Every row comes from one small tree of marks. The marks that hang from a mark follow it in brackets, in alphabetical order. Every link used is in the known rows. Which tree was each row made from?
Known rows
Q[H[A[D[L] T] G[E]]]: [-0.28  0.58  0.74  2.12 -2.14  1.32 -0.28  0.18  1.39  1.53  0.53  1.99
 -0.41 -2.04  0.32  0.60 -2.20 -0.59 -1.91  0.33  1.07 -0.68]
X[T[A[H[Q]]]]: [ 1.71 -1.19 -2.04 -1.54 -0.98  0.38 -0.01  1.67 -1.16 -0.02 -1.34 -1.10
 -0.51  1.62  0.43 -0.31  1.01 -0.73 -0.35  0.16 -1.01  0.29]
H[A[D T] G[E] Q]: [-1.66  1.85  0.36  0.10 -3.83 -4.63 -0.41  2.08  2.38  1.31  0.24 -0.13
 -0.53 -0.64 -2.18  1.97 -0.29 -0.51 -2.22 -1.00  0.30 -0.64]
X[T[A[D[L] H[G[E]]]]]: [ 1.60 -1.40 -0.71  1.20  0.67  1.61  0.60  1.36 -0.13  0.93 -0.42  1.38
 -1.13  0.08  1.51 -0.81 -1.33 -2.47 -0.25  1.87 -0.15 -0.03]
V[H[A[D] G[E] Q]]: [-0.11  2.14  0.52  0.59 -2.83 -2.73 -0.38  5.31  1.92  0.35 -0.33 -0.37
 -0.19  0.05  0.03  1.77 -0.31  0.57 -3.35 -1.42  0.46 -0.53]
A[D[L] H[Q] T]: [-0.56  0.26 -1.99  1.23 -1.22  1.65 -0.37 -5.02  0.14 -0.22  0.34  0.90
 -0.19  0.43  0.31 -2.00 -0.09 -1.51 -1.18  2.74  0.73 -0.94]
D[A[H T] L]: [-0.54 -0.33 -0.16  0.18  0.25  2.63  0.10 -1.53 -0.71 -0.06  0.84  0.47
 -0.04 -0.28  0.14 -1.01 -0.55 -1.56 -0.35  1.22  0.53 -0.40]
Z[D]: [-0.47  0.67 -0.20 -1.94  0.91 -2.13  0.52 -2.42 -1.01 -0.60  0.43 -0.67
  0.09  0.84 -1.05  1.04  0.54  1.80  1.80 -1.19 -0.89  1.20]
D[A[H[G] T] L]: [-1.83  0.28  0.56  0.18  0.51  1.58 -0.45  2.21 -0.45  0.75  0.80  0.00
  0.33 -1.42 -0.29 -0.05 -1.15 -0.89 -0.52  0.86  0.85 -0.99]
E[G]: [ 1.78  1.02 -0.88 -0.43 -1.77 -1.13  0.64 -1.46 -0.95 -1.32 -0.37  0.31
 -0.02  0.09 -0.55 -0.59  1.66  1.50  0.21  0.14 -0.41  1.17]
J[Z[D T[A[H[Q]]]]]: [ 0.20 -2.28 -0.10 -1.43  2.47 -0.93 -0.23 -3.35 -0.41 -0.80 -0.67 -1.32
  1.40  1.65  0.08 -0.24  0.61  0.53  1.55 -0.82 -1.41  0.58]
J[E[G] Z[D T]]: [ 1.16 -1.56  0.96 -0.82  1.03 -0.88  0.77 -1.96 -1.91 -1.03 -1.23 -0.48
  0.90  0.03 -0.81 -0.72  1.59  2.59  3.52 -0.21 -0.54  1.72]
J[E[G] Z[D]]: [ 0.99 -0.92  0.12 -0.68  0.05  1.26  0.05  3.08 -3.10 -0.92 -1.18 -1.12
  0.62  0.18 -0.44 -0.69  2.51  1.48  2.67  0.31 -0.39  1.79]
H[A G Q]: [-1.42  2.27  0.49 -0.96 -1.36 -2.32 -0.83  3.33  0.98  0.78 -0.88 -1.59
  0.69 -0.69 -1.19  1.76  0.96  2.41 -0.57 -2.57  0.50 -1.07]
V[H[A[D[L]] Q]]: [ 0.72  1.27 -0.29  2.17 -1.46  2.73 -0.31 -0.98  0.26  0.04 -0.49  0.83
 -0.02  0.43  1.69 -0.62 -0.33  1.00 -1.97  0.43  0.80 -1.57]
X[T[A]]: [ 2.52 -1.20 -0.87 -1.32 -0.61 -0.07  0.68  1.67 -1.54  0.41 -0.92  0.28
 -1.27  1.30 -0.01  0.17  0.28  0.42  1.41 -0.55 -1.94  0.70]
J[E Z[D T[A]]]: [ 1.08 -2.84  1.12 -1.63  2.76  0.36  0.15  1.24 -1.44 -0.55 -0.98 -1.01
  0.15  1.17 -0.04 -0.10  1.42  1.55  4.17 -1.39 -1.78  1.40]
T[A[H]]: [ 1.39 -0.89 -2.22 -1.32  0.42  1.24 -0.14  0.19 -0.31 -1.27 -0.36 -0.40
 -0.16  1.44  1.15 -0.60  1.34 -0.75 -0.16  0.19 -0.75  0.96]
J[Z[D T]]: [ 0.07 -1.17  1.28 -1.18  2.28 -2.63  0.84 -6.35 -0.78 -0.33 -0.22  0.34
  1.18  0.88 -0.99 -0.04 -0.66  2.86  3.39 -1.71 -1.24  0.89]
H[A[D[L] T] G[E] Q]: [-1.40  1.92  1.26  1.64 -2.66 -1.56 -0.36  0.04  2.03  1.64  0.39  0.85
 -0.62 -1.23 -1.31  0.62 -0.74 -0.89 -1.81 -0.03  0.75 -1.50]
V[H[A[T] G[E] Q]]: [-0.44  2.45  1.49 -0.74 -4.85 -3.94 -0.60  5.88  1.70  0.89 -0.31 -0.40
 -0.39 -0.46 -1.69  2.01 -0.63  0.18 -4.08 -1.80 -0.40 -0.18]
A[D H[Q]]: [-0.10  0.34 -2.89 -0.25 -0.50 -0.47 -0.32 -2.29  0.41 -1.13 -0.21 -0.63
  0.38  1.42  0.69 -0.72  1.16 -0.35 -0.82  0.95  0.74 -0.09]
J[E[G] Z[D[L] T[A]]]: [ 2.24 -2.61  1.83  0.69  2.46  3.21  0.47 -0.94 -2.38 -0.84 -1.09  0.16
  0.25 -0.16  0.68 -1.85  1.70  1.21  3.86  0.82 -1.24  1.05]

Which tree is each row?
[-1.57  1.35  1.72  0.02 -0.75 -0.30 -0.43  4.49  0.73  0.58  0.91 -0.84
 -0.14 -1.20 -1.22  0.20 -0.14 -2.43 -1.95 -0.03  0.83 -0.67] -> D[A[H[G[E] Q] T] L]
[ 0.80 -0.38 -0.53  1.35  1.42  1.97 -0.07  1.63  0.94 -0.25  0.36  0.97
 -0.67  0.02  1.82 -1.03 -0.11 -2.42 -0.70  1.43  0.16  0.08] -> T[A[D[L] H[G[E]]]]
[-2.91  1.16  2.12 -0.64  0.59 -1.30 -0.34  3.37  0.15  0.74  1.54 -1.59
  0.10 -1.15 -1.88  1.44 -0.44 -2.13 -1.23 -0.20  0.49 -0.17] -> Z[D[A[H[G[E] Q] T] L]]
[-1.04  0.33  0.03  0.08 -0.39  2.16 -0.41  0.13 -0.55 -0.04  0.66 -0.58
  0.10 -0.27 -0.36 -0.86  0.34 -1.55 -1.00  0.85  0.63 -0.95] -> D[A[H[Q] T] L]
[-0.38  0.84 -0.09 -0.46 -0.98  0.58 -0.77  3.52  0.35  0.72 -0.74 -0.54
  0.95 -1.59  0.36  1.66 -0.59  2.72 -0.61 -2.25  0.86 -0.29] -> Q[H[A G]]
[ 0.17  0.51 -0.60  1.88  0.17  2.39  0.45 -5.13  0.33  0.32 -0.16  1.52
 -0.15 -0.12  1.21 -0.63 -0.48  0.92  0.58  0.46  0.94 -1.19] -> H[A[D[L]]]
[-0.53  1.94  1.32  2.02 -3.63 -0.76 -0.53  2.59  1.69  1.28  0.17  1.11
 -0.71 -0.81 -0.29  0.59 -1.54 -0.72 -3.69  0.38  0.46 -1.35] -> V[H[A[D[L] T] G[E] Q]]
[-0.82 -0.32  2.54 -0.42  3.83 -0.71  1.29 -5.30 -0.48 -0.28  1.25 -0.01
  0.28 -0.36 -0.69  0.61 -0.98  1.95  3.10 -1.40 -0.35 -0.02] -> Z[D[A L] T]
[ 0.69 -0.78 -2.99 -0.24 -0.12  0.85 -0.64  0.63  0.25 -1.20 -0.15 -0.84
 -0.24  1.74  1.19 -0.58  1.78 -1.33 -0.91  1.07 -0.30  0.10] -> T[A[D H[Q]]]
[-0.44  1.38 -0.33  1.29  0.32  0.33 -0.20  0.09  1.24 -0.16  0.11  0.05
  0.05 -0.14  0.55 -1.03  0.30 -1.41 -1.25  0.91  1.41 -0.60] -> A[D[L] H[G[E] Q]]
[ 1.81 -0.72 -0.80  1.50  1.33  3.32  0.13 -1.39 -0.51 -0.47  0.40  1.52
 -1.04  0.81  1.58 -1.45  0.51 -0.40  1.20  1.24 -0.78 -0.25] -> T[A[D[L]]]
[ 0.24 -0.43 -0.98  2.18 -1.86  3.79 -0.27 -4.10  0.14  0.90  0.30  2.24
 -0.22 -1.11  1.19 -0.46 -1.71  0.19 -1.01  1.18  0.93 -0.97] -> Q[H[A[D[L] T]]]
[-1.13 -0.44  1.61 -1.99  2.77 -3.78  1.18 -3.54 -0.08 -0.58  1.18 -0.88
  0.36  0.28 -1.56  1.99 -0.57  2.29  2.64 -2.32 -0.84  0.78] -> Z[D[A] T]
[ 0.96  1.07  0.70 -0.91 -0.75 -1.11 -0.11  4.93  0.50 -0.17  0.05 -0.09
 -0.02 -0.92 -0.17  0.86 -0.12  0.92 -0.69 -2.09  0.06  1.24] -> Q[H[G[E]]]
[ 2.17 -1.76 -1.86 -0.13 -0.45 -0.01  0.65  0.43 -1.19  0.39 -0.47  0.94
 -1.47  1.47  0.56  0.04 -0.29 -0.13  1.25  0.68 -1.55  0.37] -> X[T[A[D]]]
[-0.27  0.35  1.28  0.27 -0.06  1.69  0.24  0.04 -0.92  0.42  1.12  0.86
 -0.68 -0.61 -0.84 -0.40 -0.52 -0.44  0.68  0.13 -0.28 -0.48] -> D[A[T] L]
[-1.36 -0.32  0.25 -0.37  3.32  2.73  0.35 -1.80 -1.53 -0.56  1.08 -0.96
  0.64 -0.01  0.66  0.12 -0.07 -0.34  1.26  0.27  0.67  0.07] -> Z[D[A[H] L]]
[-1.34  0.18 -1.47  1.28 -0.28  0.98 -0.50 -2.89  0.25  0.60  0.45  1.54
  0.06 -0.76  0.44 -1.08 -1.48 -0.86 -0.66  2.74  0.90 -0.95] -> A[D[L] H[G] T]
[ 1.07 -2.30 -0.04  0.55  1.60 -1.70  0.15 -0.70  1.50 -0.23 -0.46  1.01
  0.57  0.75  0.94 -0.65 -0.98 -1.11  0.56  0.03 -0.66  0.60] -> J[Z[T[A[D H[G[E]]]]]]
[-0.11  1.19 -0.47 -1.33 -0.24 -2.43  0.22  1.58  1.00 -0.55 -0.16 -0.40
  0.17  0.09 -0.14  0.28  0.27 -0.52 -0.86 -0.93  0.47  1.04] -> A[H[G[E]]]
[ 0.11  0.19 -1.30 -0.30 -0.40 -1.56 -0.70  5.16  1.59 -0.52  0.10 -1.07
 -0.44  0.80  0.35  0.42  1.24 -2.09 -1.90  0.12 -0.13  0.33] -> T[A[D H[G[E] Q]]]
[-1.14 -0.36  1.00 -0.78  3.34 -0.85 -0.43 -2.50  0.42 -0.22  0.00 -1.25
  0.81 -0.33  0.12  0.25  0.04  0.99  1.08 -0.32 -0.54 -0.46] -> Z[D[L] T[A[H[G Q]]]]
[-1.14 -1.05  1.13 -0.55  4.21  0.32  1.06 -6.96 -0.47 -0.76  0.99 -0.29
  0.86 -0.16  0.24  0.14 -1.02  0.68  2.11 -0.23  0.45  0.08] -> Z[D[A[H] L] T]
[-0.79  1.29 -1.19 -0.29 -0.83 -2.84 -0.30  2.04  1.65 -0.43  0.04 -0.94
  0.11  0.39 -0.22  0.30  0.72 -1.04 -1.69 -0.03  0.94  0.19] -> A[D H[G[E] Q]]
[ 2.19 -1.87 -2.33 -1.38 -0.34  0.85  0.49  0.18 -1.43 -0.11 -1.16  0.02
 -0.66  1.50  0.95 -0.33  0.09 -0.81  0.44  0.58 -1.08  0.83] -> X[T[A[H]]]
[-0.63  0.47 -0.20  0.58 -3.25 -1.70 -0.39  2.31  1.82  1.24  0.49  1.04
 -0.29 -1.48 -0.63  1.96 -1.78 -0.29 -2.39 -0.63  0.71  0.12] -> Q[H[A[D T] G[E]]]
[ 1.47 -1.46  1.91  0.71  2.07  1.91  0.85 -3.86 -2.26 -0.78 -1.20  0.42
  0.82 -0.63  0.07 -2.01  1.14  2.22  3.92  0.72 -0.15  0.92] -> J[E[G] Z[D[L] T]]
[-2.21  0.98  0.82  0.10 -0.13  1.05 -1.06  3.64 -0.16  0.76  0.64 -1.09
  0.44 -1.35 -0.84  0.06 -0.17 -0.95 -1.21  0.44  0.90 -1.50] -> D[A[H[G Q] T] L]
